Each row comes from the steps of one path. Every step used is in the known rows, and no mark comes twice. Write the path behind each row, first mark first.
Known rows:
X/Z/E: -0.72 +1.58 +0.79 -1.01 +1.71 +0.77 -0.18 +0.87 +3.61 +0.74 -1.54 -5.87
 -1.53 +0.04 +0.19 -1.01 -0.71
R/G/B: +1.41 +0.96 -1.77 -1.07 -2.23 -3.13 +0.22 +1.42 -2.45 +1.96 -4.43 -5.82
 -2.03 -1.41 +3.71 -0.92 +3.06
G/B/X/Z/E: -1.68 +2.47 -0.38 -0.43 +2.73 +2.39 +0.50 +2.33 +2.71 +0.46 -0.95 -6.47
 +0.24 -1.85 +0.12 -0.92 +0.01
R/E/Z/X: +0.32 +0.67 +1.56 -1.61 +3.07 +2.03 +2.61 +0.43 +0.81 -1.08 +3.46 -5.32
 -0.84 +0.03 +1.38 +0.07 +2.12
G/R/E: -0.19 +3.71 +1.62 -3.95 +2.44 -0.32 -0.75 -1.16 -0.63 +0.71 -1.31 -5.50
 -0.76 -1.79 +0.83 -2.21 +1.71
Z/E: -0.43 +3.04 +0.24 -2.31 +2.10 -1.91 -1.51 +1.27 +2.67 +0.58 -1.11 -4.89
 -2.51 -2.49 +1.30 -0.05 -0.50
X/Z: +1.20 -0.01 +1.63 -1.10 -2.35 +0.43 +0.60 +0.23 +1.00 +1.00 -0.34 -4.22
 -1.26 +1.46 +1.17 -0.18 -0.82
Z/X: -0.06 +1.89 +0.83 -2.59 -0.51 -1.91 +1.13 +1.81 +1.77 +0.06 +3.15 -2.45
 -2.24 -1.52 +2.01 +1.17 +0.14
Z/X/R: +1.35 +1.70 +2.09 -3.23 +2.36 -1.70 -0.11 +1.38 +2.86 -1.05 +1.62 -2.81
 -0.89 -0.08 +0.96 +1.83 +1.47
R/E: +2.00 +2.86 +2.09 -3.98 +0.91 -0.33 -0.47 -0.30 -0.77 +1.55 -1.51 -5.90
 -2.27 -1.81 +1.68 -0.89 +0.56
B/X/R/E/Z/G: +3.14 +1.48 +1.48 -0.43 +5.42 +0.58 +1.75 +0.90 +0.21 -0.48 -1.97 -6.66
 -1.86 -0.06 +1.88 -0.83 +4.46
B/G: +1.17 +3.08 +0.76 -2.03 -0.62 -3.56 -1.99 +2.35 -2.93 +0.88 -1.53 -4.26
 -3.92 -1.74 +3.08 -0.11 +1.44
B/G/R/E: -0.40 +4.38 +1.64 -3.65 +3.08 -0.68 -1.44 -0.13 -2.40 +0.78 -2.36 -6.32
 -1.57 -1.80 +1.05 -2.79 +2.86
E/B: +3.52 +1.98 -1.21 -3.37 -1.93 -2.55 -0.95 +0.28 -1.14 +0.11 -2.54 -2.97
 -4.92 -3.87 +1.79 +1.81 +1.18
G/R/E/B: +2.26 +3.31 -0.50 -4.40 +1.58 -0.43 -0.86 -1.33 -1.43 +0.11 -3.82 -4.81
 -3.48 -3.86 +0.37 -0.69 +2.77
G/R/E/Z/X: -0.98 +1.09 +1.28 -1.57 +4.04 +2.08 +2.43 -0.06 +0.96 -1.55 +3.51 -5.15
 +0.22 +0.05 +0.77 -0.62 +2.90
R/G: +3.68 +2.28 +0.23 -2.27 -2.32 -3.63 -0.80 +1.89 -1.39 +2.23 -3.47 -4.58
 -4.00 +0.46 +3.29 -0.97 +1.92

Which path is each row?
+1.77 +1.67 +0.75 +0.17 +0.15 -0.42 +1.99 +2.33 +1.28 +1.27 -1.86 -4.47
 -2.68 -0.01 +1.86 -1.01 +1.36 -> B/X/Z/G
+2.66 +1.41 +2.44 -1.86 +5.33 +3.39 +0.71 +0.12 -0.66 -1.63 +1.02 -6.91
 +0.80 +0.28 +0.85 +0.15 +3.07 -> B/X/R/E/Z
+0.09 +2.71 -0.77 -0.82 +1.70 -0.71 +0.95 +0.71 +0.64 -0.20 -2.66 -3.66
 -2.03 -1.34 +0.45 -1.78 +3.23 -> E/B/X/Z/G/R
+1.81 +1.49 +0.30 -0.60 +4.39 +0.06 +0.73 +2.06 +0.17 -1.39 -0.85 -5.39
 +0.72 -1.39 +1.80 +1.01 +3.97 -> E/Z/G/B/X/R
+1.75 +0.77 +1.42 -1.28 +5.33 +3.48 +1.23 +0.06 -1.23 -1.55 +0.14 -7.72
 +1.72 -0.41 +1.15 -0.03 +3.85 -> G/B/X/R/E/Z
+3.58 +0.82 +1.21 -1.65 +2.16 -1.17 +0.61 +1.94 +0.76 -0.21 -1.47 -4.94
 -1.83 +2.86 +2.00 -0.13 +4.31 -> E/Z/X/R/G
+1.81 +2.53 +3.06 -4.45 +4.24 +0.49 +0.28 +0.14 +1.83 +0.09 -0.24 -5.55
 -0.84 -0.46 +0.35 -0.09 +2.02 -> Z/X/R/E
+1.35 -0.42 -0.97 -0.26 +1.53 -0.96 +1.52 +1.28 -0.76 -0.10 -2.76 -6.34
 -0.23 +0.58 +2.73 -0.17 +5.11 -> E/Z/X/R/G/B
+1.25 +3.00 +0.68 -2.35 +1.25 +3.81 +0.94 +0.74 -0.16 +0.08 -0.96 -5.22
 -0.54 -1.23 -0.80 -1.11 +1.47 -> G/R/E/B/X/Z
+2.80 +3.54 +0.61 -3.66 +3.29 -1.03 -0.98 +1.60 -2.13 -0.24 -3.66 -5.58
 -4.62 -2.58 +0.98 +0.07 +4.35 -> Z/X/R/E/B/G
+5.49 +3.66 +0.13 -3.39 +1.19 -1.70 -1.09 +3.00 -0.96 +0.63 -4.05 -4.54
 -3.21 -0.45 +1.75 +0.23 +3.91 -> E/B/X/R/G
-1.36 +3.87 +0.26 -2.25 +1.08 -3.32 -2.07 +0.92 -2.23 -0.15 -1.05 -3.73
 -1.70 -1.58 +1.83 -1.57 +2.43 -> B/G/R
+2.04 +5.47 -0.38 -4.23 +2.54 +1.38 -0.44 +1.51 -1.87 -0.27 -0.63 -4.45
 -1.91 -5.08 +0.30 +0.00 +2.10 -> G/R/E/B/X
-0.05 +1.22 +0.15 -0.39 -1.12 +2.48 +1.59 +2.03 -0.25 +0.67 +0.42 -5.20
 +0.86 -0.92 +1.16 -0.05 +0.20 -> G/B/X/Z
-0.15 +3.78 -1.00 -2.71 +1.00 -3.15 -2.16 +0.70 -2.92 -0.62 -2.69 -3.52
 -3.25 -3.02 +1.35 -0.99 +3.43 -> E/B/G/R
+0.48 +2.02 -1.46 +0.43 +1.84 +0.05 +1.97 +2.77 -1.62 -0.18 -0.04 -5.49
 -0.51 -3.44 +2.97 +0.19 +3.05 -> E/Z/G/B/X
+1.72 +3.65 +1.89 -4.01 +4.36 +1.50 -0.28 +0.89 -0.50 +0.25 -1.63 -6.89
 +0.70 -2.46 +0.69 -0.29 +2.53 -> G/B/X/R/E
+1.33 +3.62 -1.34 -1.73 -0.42 -0.77 +0.39 +3.74 -2.51 +1.32 -1.07 -5.34
 -0.83 -3.22 +3.06 -0.22 +2.29 -> R/G/B/X
+2.79 +1.64 -0.27 -0.14 +0.13 -0.16 +1.95 +2.01 +0.82 +0.96 -3.22 -4.40
 -3.90 -1.02 +1.47 -0.44 +2.09 -> E/B/X/Z/G
+0.17 +1.54 +1.34 -1.20 +4.46 +1.67 +0.18 -0.83 -2.79 -1.18 -0.35 -7.17
 -0.19 +0.19 +1.34 -2.09 +3.98 -> B/G/R/E/Z
+1.43 +0.19 +2.03 -1.83 +3.69 -0.02 +0.83 +0.85 +2.45 -2.28 +2.60 -3.72
 +0.10 +1.14 +0.95 +1.83 +2.56 -> E/Z/X/R
+2.59 +0.38 +0.86 +0.02 +3.05 -0.75 +1.99 -0.17 -0.24 +0.35 -2.76 -6.69
 -3.19 -0.03 +2.73 -1.35 +3.70 -> R/E/Z/G
+3.08 +0.22 +1.57 -0.39 +4.59 -0.50 +1.50 -0.26 +0.59 -0.24 -3.27 -6.73
 -2.52 +0.77 +2.16 -1.04 +4.38 -> X/R/E/Z/G
